Each row was made from one small tree. The marks that hang from a mark follow it in brackets, in the order of their numbers. Every link used is in the known rows. Write each row's tree.
Known rows
K134[K40]: [ 26.2 -44.4  28.3 -14.3   1.4 -22.2  26.6  -7.6 -79.3  -0.8  -4.5  -3.6
 -13.3  -7.0  -5.1   6.2  34.0  30.5  11.6   6.9   5.9  11.0  36.5]
K333[K8[K134 K383 K724[K918[K703[K999]]]]]: [-29.1  43.5  -2.9  -5.9 -10.9  13.3 -21.5   8.0  53.1  -2.4  -3.5   8.7
 -30.9 -49.6   1.3   5.1  -1.2  -9.8   1.7  -2.8  -8.7   4.9 -11.0]
K40[K134]: [ 36.8 -17.3  26.7   0.0   5.7 -19.0  34.2 -11.8 -16.9   6.5  -9.6  -7.7
  17.4  22.1   0.5   1.1  31.9  26.9   0.8  -5.3  -1.2  -3.8  43.5]
K8[K134 K333 K383]: [-14.0  14.5 -16.1  -4.1  -3.5  16.4  23.4  19.3  27.1  -8.9   2.2   3.9
  20.5  49.0  -6.5 -20.9  24.3 -26.9 -18.7 -19.1   8.1  -1.0 -23.9]
K703[K999]: [ 12.9 -24.9  44.9 -12.7   2.8 -19.4  14.0  -5.7 -34.5   7.4  -5.9  -3.6
 -28.6 -38.9  -3.7  17.2  23.0  39.6  22.1 -15.4   6.3  10.7  35.1]
K8[K134 K333 K724[K918]]: [-29.2  27.8 -21.5   2.4  -9.5  22.5  -6.9   6.4  34.5  -0.9  -1.3  -1.1
  23.9  25.6   6.1 -19.2 -11.1 -42.5  -0.1  -8.6   4.6 -23.7 -13.3]
K724[K8]: [ 23.0 -29.1  26.9  -3.6  15.9 -16.3  15.8 -21.5 -50.2  14.6   5.6   3.6
 -32.5   3.9  -3.2  16.4  12.5  41.1   1.3  -1.7   1.9   0.3  42.1]
K8[K134[K40] K333 K383[K940] K724[K918]]: [-39.9  33.4 -40.4   0.5  -3.2  14.6 -32.3  15.0  38.2 -12.2   1.6   1.7
 -15.1  27.2  10.2 -28.1 -12.6 -26.3 -32.3  12.8   8.0  15.7 -53.8]
K383[K8[K134[K40] K333 K724] K940]: [  1.2 -18.5 -17.7  15.6  -0.4  10.4  -7.7  -5.1 -14.7  -8.0  -2.5  -6.0
  21.1 -13.4  -8.3  10.6 -12.4 -24.4  -8.3  20.6   1.7  21.3 -35.8]
K918[K703[K999] K724[K8[K333 K383]]]: [ 15.5  23.8   5.3  -7.3  25.9 -18.6 -23.6   7.3  34.4   8.8  17.8   6.3
 -32.4 -66.8  -5.0 -20.5 -28.1  23.2  17.6 -10.8  -7.2 -29.4  27.2]
K383[K940]: [ 29.3 -39.8  24.0  -6.4   4.3 -24.3  18.2  -9.6 -43.4   5.5  -9.6  -9.1
  -2.0  22.8   2.2  20.4  16.1  31.9  -4.1   3.0   1.2   8.5  18.4]
K383[K8 K940]: [ 42.5 -54.8  20.6  10.7   3.4 -21.7  21.5 -13.9 -56.2   3.1   1.5  -8.7
  27.3   7.6  -5.1  27.5   7.7  25.1   5.7  11.7   3.5  21.7  15.7]
K918[K703[K999] K724]: [ 30.0  -7.2  36.6 -11.8   8.0 -25.0   3.6   7.1  -5.7   6.7   1.7  -3.2
   3.2 -71.1  -4.4  -2.3  -7.0  25.9  49.2 -19.2 -11.0 -38.7  53.0]
K724[K918]: [ 14.0 -19.3  18.1  -6.9  -2.2 -21.1  17.3  -6.8 -36.6   8.5   5.4  -4.5
  13.3  29.0   7.6  -7.3  13.0  15.8  14.9  -1.8   9.0  -9.4  48.1]
K333[K8[K134 K724[K918[K703[K999]]]]]: [-17.1  27.4   7.4  -3.1  -7.7   7.2 -18.3  -5.2  31.2   7.8  -8.4   1.5
 -18.2 -72.2  -0.6  17.2  -7.6 -14.4  20.0  -0.4 -12.2  -6.8  13.8]
K999[K703]: [ 20.3 -21.0  13.1 -16.1  -8.9  -2.9  38.0   1.1 -50.4  -3.8  -4.5  -4.9
  37.6  30.9  -3.4   3.6  24.7  25.4  16.4 -12.4   0.0   0.8  35.9]
K333[K8[K134 K724]]: [ -4.5   5.4   4.7  -3.0 -15.1  16.7  12.0  -9.2  -2.6   2.5 -17.2   4.0
  -9.0 -16.9  -6.8  28.7  17.4  -4.5   4.6  -4.5 -13.9  -0.6  -7.2]
K724[K8 K918]: [ 10.3 -13.6  14.6  -0.4  15.4 -22.5  -1.0 -21.3 -36.4  22.5  15.9   3.9
 -26.6  11.5   6.3  -0.8  -5.5  30.9   8.0   4.8   7.5  -2.2  55.4]
K8[K724]: [ 10.5 -19.0  24.5 -10.5  -9.7  -0.7  16.3  -3.5 -25.6  -8.1 -12.6   0.3
 -11.6  15.4   3.2  14.5  17.8  26.2   1.0  -6.8  -3.0 -14.8   6.6]
K333[K8[K134[K40]]]: [  9.4 -17.1  10.0  -5.3  -4.7  -2.4  23.6 -12.6 -44.0   9.3  -9.4   1.4
  -8.1 -35.8 -14.1  21.3  30.8   0.8  11.7   7.3  -6.1  19.4  19.4]
K383[K8[K134 K724[K918[K703[K999]]]] K940]: [ -9.3   0.9   6.4  17.7  -0.9   5.7 -21.6  -2.3  20.4   0.5   3.7  -4.2
  14.9 -45.7   0.8  15.2 -28.3 -13.9  15.2   4.7  -1.7  12.4  -5.8]
K8[K134 K724]: [-15.9   0.3  12.5  -2.5 -15.4  22.7  17.9   2.0  -0.5  -8.6 -11.2   4.3
   4.0  16.5  -1.1  10.7  15.9  -4.6   3.8 -18.2  -4.7 -11.7 -12.1]

Write each row's tree
[ -1.9   9.2 -16.0  -8.0  -0.2   0.7 -13.6  12.6  27.1 -16.7  -9.8  -2.3
 -18.3  40.4   9.5  -5.2   0.4   7.7 -40.2   6.2   1.9   1.9 -45.9] -> K8[K333 K383[K940] K724]
[  8.9  25.0 -22.4   4.5  23.2  -2.2 -14.9  10.4  45.6   6.7  15.4   5.6
   3.9 -10.5  -4.1 -23.7 -31.9 -11.4  -1.2  -7.2 -12.2 -32.5  -1.3] -> K918[K703 K724[K8[K134 K333 K383[K940]]]]
[-27.2  17.6   1.2  -4.9 -18.4  28.2  15.3  16.4  26.1 -20.4  -6.6  12.4
 -10.9  41.4   0.7  -2.5  23.3   0.6 -15.2 -20.3  -2.4   1.5 -42.1] -> K8[K134 K383 K724]
[ -8.2   3.5 -25.3  21.5  -3.5  12.4 -13.8  -4.7  21.6   1.6   4.4  -6.2
  42.7  15.4   1.4  -0.1 -27.7 -36.5  -4.0  12.4   4.9   5.3 -27.4] -> K383[K8[K134 K333 K724[K918]] K940]
[-42.0  45.0 -33.2  -0.7 -12.8  26.5  -9.7  20.6  58.9 -12.8   4.7   7.2
   9.8  50.9   8.7 -33.4  -4.2 -37.1 -21.3 -11.5   7.5 -11.7 -40.9] -> K8[K134 K333 K383 K724[K918]]
[ -3.3   8.2  -9.3  -5.6  -4.2  -1.4  -9.2  -0.1   7.8  -1.0  -1.7  -5.2
   8.4  22.7  10.7 -16.8  -9.5 -11.4  -2.5   2.3   6.0 -27.0   7.1] -> K8[K333 K724[K918]]
[ 12.9  -8.7  31.2 -10.2   7.5 -25.0  -1.7   1.4  -7.9   8.9   6.1  -7.5
  -4.1 -39.4   5.2  -5.3  -0.6  11.4  28.4  -6.6   5.7 -14.3  61.2] -> K724[K918[K703[K999]]]
[-13.1  18.4  -9.1  -2.1 -10.8  13.3  -3.4  -1.3  23.9  -4.5 -15.8   7.5
 -28.6   5.5  -0.5  24.5  14.2   6.1 -24.0   3.5 -13.0  22.6 -44.3] -> K333[K8[K134 K383[K940] K724]]
[ -0.6 -15.8  -5.1  17.0  -1.4   2.3 -14.9  -3.6 -15.1  -6.4   5.2  -4.7
  25.2 -26.2  -0.1   7.1 -22.4 -19.2   9.0  23.1  -1.5  14.0  -6.3] -> K383[K8[K134[K40] K724[K918[K703]]] K940]
[-23.1  27.0 -31.3   9.1  18.7   0.7 -21.1  -2.6  34.5  15.2  20.3   5.8
 -18.4  38.4   7.4 -22.4 -22.0 -12.3 -28.7   4.6  10.8  14.4 -11.2] -> K724[K8[K134 K333 K383[K940]] K918]
[-40.0  25.9 -11.6  -5.2 -15.7  19.5  -6.8  14.4   9.4 -15.3   3.0  12.3
 -20.0  23.9   7.2 -21.5   9.5  -5.6  -9.7  -0.4   7.0  13.3 -28.6] -> K8[K134[K40] K383 K724[K918]]
[ 40.4 -43.4  -2.0  11.9   8.3 -19.2  12.5  -9.8 -36.1   2.7   1.6 -14.0
  39.8  11.7  -6.7  13.6  -2.9  -0.2  -4.9  16.6   6.9  11.3   6.1] -> K383[K8[K333] K940]
[ 38.9 -11.5  19.7  -3.7  21.0 -23.0   6.2  -7.3 -19.3  14.1  12.4   3.8
  -3.7 -33.5  -4.0  -5.1 -17.2  27.0  31.1  -6.4 -13.5 -47.0  58.0] -> K918[K703 K724[K8]]
[-27.3  27.5 -28.3   0.0  -6.4  23.9  -9.6  17.7  53.2 -16.6  -9.3   2.8
  -4.7  44.2   4.0  -9.2  -0.2 -20.0 -39.4  -7.5  -0.4   4.8 -67.6] -> K8[K134 K333 K383[K940] K724]
[-41.9  36.9 -35.9  -4.1  -9.9  23.0 -17.1  20.2  33.8 -15.1   5.5   6.9
  -5.6  28.8   6.0 -37.0  -1.7 -33.3 -21.1   2.1  10.2   3.7 -41.1] -> K8[K134[K40] K333 K383 K724[K918]]
[  2.2 -10.5 -16.8  19.0  -3.6  15.8  -1.3  -2.7   8.2  -5.5  -4.0  -5.9
  38.9   8.8  -6.0  13.9 -13.5 -28.9  -7.4   5.8  -0.3   7.9 -36.4] -> K383[K8[K134 K333 K724] K940]
[ 14.9 -15.3 -16.6  15.1   1.6  -9.5 -17.3  -8.7  -5.8   1.0   3.0 -10.8
  27.3  12.8   6.2   3.2 -27.3  -8.0  -4.2  22.8   6.0   2.8  -8.8] -> K383[K8[K333 K724[K918]] K940]
[ -4.5  27.9  15.5  -2.5  17.1  -1.4 -12.9   7.9  33.5   9.1  17.0  14.4
 -29.9 -64.4  -7.7 -10.7 -20.6  20.5  27.8 -23.1 -11.4 -18.6  18.8] -> K918[K703[K999] K724[K8[K134 K383]]]
[ -9.0  -5.3 -27.6  19.1  -2.2   7.9 -20.4  -5.4  -5.8  -1.4   5.5  -6.1
  28.2  -6.8   0.5  -3.4 -26.8 -30.8  -2.8  24.8   6.4  18.3 -25.9] -> K383[K8[K134[K40] K333 K724[K918]] K940]
[  0.4  -2.3  -4.8  -5.2  -1.5  -3.7   4.1  -4.9 -18.9   1.9  -9.1   3.6
 -27.0 -10.4  -8.0  18.0  26.1  10.1 -17.2  15.1  -5.8  42.9 -19.4] -> K333[K8[K134[K40] K383[K940]]]
